What can hang from each mark
k597: k89 k537
k89: k81 k150 k261 k597 k824
k261: k89 k506
k176: k89 k506
k506: k81
k150: k506
k537: k73 k81 k824
k73: k89
k174: k89
k129: k597
k824: k89

Every row comes from one small tree of marks. The marks that hang from a mark follow it in brackets, in the order of their numbers. Every link used is in the known rows. Which tree was each row made from?
Known rows
k261[k89[k81 k150 k824]]: [-13   5  10  15   5 -15  -9  33   5   8  12   1 -16  -2 -20   5   1  -5
 -13 -22   8  -6  -8  -1  25   3]
k537[k73[k89[k150 k261 k597]] k81 k824]: [-11  11  -7 -37  29  -3 -10  57  10 -10   7  22 -11 -16 -26  15  25   1
  16  -8   8  17 -38   4 -20   4]
k597[k537[k73[k89[k150 k261]] k81]]: [-14  10 -20 -60  56   6 -11  44   7  -3   0  15 -19  -5 -20  13  25  -2
  12 -12  25   1 -25   1 -11   7]
k73[k89]: [  5  21   1 -19   9   1  -9 -14   5  16  -4  -3 -36 -14 -23  25   1  10
   2   2  23 -13 -11  -1  21  15]
k824[k89[k261[k506]]]: [-12  22   6   9   0  -5 -11   8  12  13   0  -9 -25  -2 -25   7 -21  13
   6  -4  17 -12  -7  -6  38  -4]
k261[k506]: [ -6  29   3  -5  -3  -7  -8  -7   2   9  -4  -5 -29  -8 -20  -2  -4  14
 -14  -1  25 -32  -4  -6  41   1]
k261[k89[k81 k150 k597[k537] k824] k506]: [-11   0  10  33  -5 -19  -9  47   0  11  15   4  -1  -9 -22 -14  -6 -19
 -11 -21  -2 -26  -5  -8   7  -8]
k597[k537[k81 k824[k89[k150]]]]: [ -1  24  14 -60  38   1  -1  14  26  -7   2  14 -29 -10 -28   4  14  -5
  -1 -31  31  -6 -16  15   6  -5]
k176[k89[k81 k150 k261]]: [-14   0  22  46   1  -4 -11  19   7   7  -4 -10  -9  -7 -20  14   9  -9
   5  -5  21  -3   5  -2  -7   7]
k176[k89[k150 k261 k597[k537[k824]]] k506[k81]]: [  0   0   1  42   5  -5 -10  35  20  18  -7   7  12 -16 -18  17  15  -7
   0   3  31 -12   7   0 -39   4]
k129[k597]: [ -8  28  -4  -6   4   0  -1 -16  10  14  -6  -2 -29  -6 -25   3  16   8
 -12  -6  23 -31   0  -4  23  16]
k89[k81 k150 k261 k597 k824]: [-23  -8  26  50  10 -19 -20  50   1   2  15   2  -1  -3 -27   2   5 -18
   9 -11   3   8  -8 -14  -3  10]
k261[k89[k150 k597[k537]] k506[k81]]: [ -8  11  -6  24  12 -10   1  35   3  13  11  -1   1  -9 -19 -20  -8  -4
  -8 -20   8 -44  -4 -17  21 -14]
k73[k89[k81 k150 k261 k597 k824]]: [-17 -12  20  44   7 -12 -19  47  -2  10  18   2  -2 -13 -27  16   1 -15
  21 -11  -5  18 -16 -12 -18  14]
k597[k89 k537[k81]]: [ -8  24  13 -65  27  -5   0  -1  10  -6  -5  14 -26  -2 -20   8  13  -4
   0  16  58 -35   5   2  26   6]
k176[k89 k506[k81]]: [  0  17  10  18 -13   2  -8   4  16  31 -10  -7 -13 -11 -12  29   2  18
 -15   9  51 -30   8   0  14  12]
k176[k89[k597] k506]: [  8  11  20  55 -30  -5 -17   5  14  24 -13  -6 -17 -17 -17  28   7   5
 -10  15  39 -32   5   6   3   9]
k174[k89[k81 k150 k261[k506] k597 k824]]: [-27   0   7  39 -15 -13 -19  40  -8  11  19  -8   0  -8 -25 -15 -12 -15
   2 -16 -13   5  -6 -16  -5  -6]
k261[k89]: [  2  26  -5  -5   3 -10  -5  -2  10  12  -4  -3 -34  -1 -20   7  -3  11
 -14   0  20 -30  -2   1  53   2]
k597[k89[k81 k150[k506] k824] k537[k73]]: [-23   0  -4 -17  45  -9  -3  31  -4  -6   2  17  -2  -1 -11  54  21 -12
  -9  -7  29  -7 -11  -8 -23  11]
k824[k89[k597]]: [  0  17  23  21   3  -8 -12   2  17  13   2  -8 -29  -8 -31  19 -11   2
   3  -8  18 -18 -12  -2  29   5]
k537[k73[k89[k81 k150[k506] k261 k597]] k824]: [ -8   0  -4  20  24  -4  -5  46  -2  -8   8  15   3 -17 -19  55  15 -10
  15 -14 -11  20 -31  -5 -43  11]
k824[k89]: [ -1  24  14  -7  12  -2  -9  -9  18  14  -3  -9 -38  -4 -27  22  -8  11
  -4 -10  28 -15  -9   3  37   6]
k537[k824[k89[k261[k506[k81]] k597]]]: [-14  21  10   9  -2  -9  -4  32  18  14  10   1  -2 -10 -30   3 -24  10
   9  -3   7  -7 -12 -12  18  -5]
k824[k89[k150 k261 k597]]: [ -9   3  17  50  17  -9 -15  25  13   4   6  -8 -15  -4 -30   8  -5  -5
  18 -19   8   0 -14  -8  11  -2]

Which tree is each row?
[-18   1 -12   8  22  -9 -23  18   2  13   6  -2 -15  -3 -26  -9   6 -17
   2 -10  -3   2  -2 -14 -12   0]  k174[k89[k150 k261 k597[k537] k824]]
[-38  17 -22 -79  34  -4  -5  41  13   2  -3  26  -9   6 -22  10  33   1
   0  18  40 -13  -6  -6  -4  15]  k129[k597[k89[k261 k824] k537[k73 k81]]]
[-26  11  15   9  -8 -15 -16  31   0  11   8   1 -10  -2 -22   0 -10   1
  -3   3  12  -5  -1 -12  25   8]  k89[k81 k261[k506] k824]
[  4   8  -4  25  19 -13  -6  19   8   6   2   0 -18  -6 -23  -6   7 -13
  -7 -15  10 -34  -3  -3  17  -5]  k261[k89[k150 k597[k537]]]
[-37   4   2  36  21  -1 -11  21   3  11   5  -2  -2  -4  -8  26   9  15
   1 -14  12   5  -2 -25   6   4]  k176[k89[k150[k506[k81]] k261 k824]]
[-13   1  -6  25  23  -2  -7  33  -2  15  11  -1   6 -16 -23  -6  -7  -6
  19 -10   4 -16 -10 -25 -14   0]  k73[k89[k150 k261[k506[k81]] k597[k537]]]
[-14  20  -6 -32   8  -4  -8  27   6  -7   8  11  -9 -13 -26 -31   7 -14
   2 -14   3 -10  -8  -1  -9 -18]  k174[k89[k150 k261[k506] k597[k537[k81 k824]]]]
[-27   0   6  53  23 -13 -18  26  -4  -5  11   4  -8  -3 -18  19   9  -1
   7 -17  -4   3 -12 -23  10   3]  k89[k150[k506] k261 k597 k824]
[-22   2   9 -11  15  -5 -17  51   0   4  16  14  -6 -15 -24 -18   7  -8
  19 -14   4  -3 -19 -13  -6  -4]  k73[k89[k150 k261[k506] k597[k537[k81]] k824]]
[-33  18  -2  -8   8 -11 -14  29   3  17   9   1  -8   1 -19  -8 -13  19
  -5   1  16 -10  -5 -24  39   5]  k89[k261[k506[k81]] k824]
[-20   2   0  38  48  -5  -4  24  -1  -3   8   2   5  -3 -16  15   6  -8
  10 -19   8 -19  -2 -30  -1   4]  k89[k150[k506[k81]] k261 k597[k537]]
[  1   6   1   5  19  -4 -15   9   6  16  -2   2 -20 -11 -27  16   0 -10
  19  13  11 -15  -3  -9  -4  15]  k73[k89[k261 k597[k537]]]
[ -6   2  31  45   7 -13  -9  26   1  -1   9  -4  -9 -11 -26   6   7 -18
   0 -18  15 -16  -8  -5   3   8]  k89[k81 k150 k597]
[-36  11 -20   1  31   0  -9  11  -5   9  15  -5  -8   2 -12  16  -3  10
  -1 -26  -4  12  -6 -28  13   0]  k174[k89[k150[k506[k81]] k261 k824]]
[  6   9   8  45 -13   1 -14   0  11  18 -13  -7 -18 -14 -13  24  17   9
 -14  -6  44 -21   3  10  -1   3]  k176[k89[k150] k506]
[-13  18 -11 -71  56   1  -7  50  27 -10  -2  19 -19  -1 -27  13  21  -1
   3 -22  26  10 -27  13  -8  -3]  k597[k537[k73 k81 k824[k89[k150 k261]]]]
[ -1  13   2 -14   5  -9 -10  10   9   8   1   3 -12  -8 -31   8  -5 -27
   0   8   3  -4   6   1 -21   8]  k174[k89[k81 k261 k597[k537[k824]]]]
[  7   3  38  65 -38  -7 -14  19  12  23  -7  -6  -6 -17 -17  33   3  -8
  -8  11  37 -29   8   7  -9  14]  k176[k89[k81 k597] k506]
[-11  14 -20 -18  54  -3   2  31   7  -6   2  19   1 -11 -16  34  22  -2
 -13 -22  12 -14 -23 -13 -23   5]  k89[k150[k506[k81]] k597[k537[k73 k824]]]
[ -3  15  19  11 -12  -7 -10   0   1  13   7 -12 -21  -9 -27   9  -9 -16
  -6  -2   8 -18  -1  -4   7   8]  k174[k89[k81 k597]]
[-17 -13  13  39  27  -6 -13  35  -6   4  15   8   3 -12 -19  36   6 -23
  21 -18 -10   9 -10 -19 -33  13]  k73[k89[k81 k150[k506] k261 k597[k537] k824]]
[-16   2  17  50 -20 -20 -10  51  -2   8  20   0  -2 -11 -22 -11 -11  -9
 -10 -21  -5 -18 -11  -9  20  -9]  k261[k89[k81 k150 k597 k824] k506]
[ -8  26  -5 -74  25   5  -8  24   9   4  -1  12 -33  -9 -19  26  16  15
  -1  -2  31  -9 -31   5  19  13]  k537[k73[k89] k81]
[ -9   3  28   6  10 -16 -16  26   7  14   6   6 -14  -7 -27  10   2 -22
  -8   0  18 -20   0  -7   1  18]  k89[k81 k597[k537] k824]
[-17  18 -10 -32  13  -7  -2 -10  10  17  -6  12 -19  -4 -24  13  20  -3
  -9  14  37 -28  10  -7  -1  17]  k129[k597[k89[k824] k537]]
[-27   7  -4  24  31  -8 -15  14  -3  -4   6   5 -16   1 -14  23  11   8
   1 -20   6   7  -9 -18  19   4]  k89[k150[k506] k261 k824]
[-26  -3   7  10  15 -17  -8  35  -4   2   7   8   5  -2 -20   3   0 -17
   7   4  26  -8   7 -12 -11   0]  k597[k89[k81 k150 k261[k506] k824] k537]
[-12  15   2  -7   2  -4 -11   2   2  12   2 -11 -22   1 -24  10 -11  -8
   0   2  12  -3   6  -5  16  10]  k174[k89[k81 k261]]
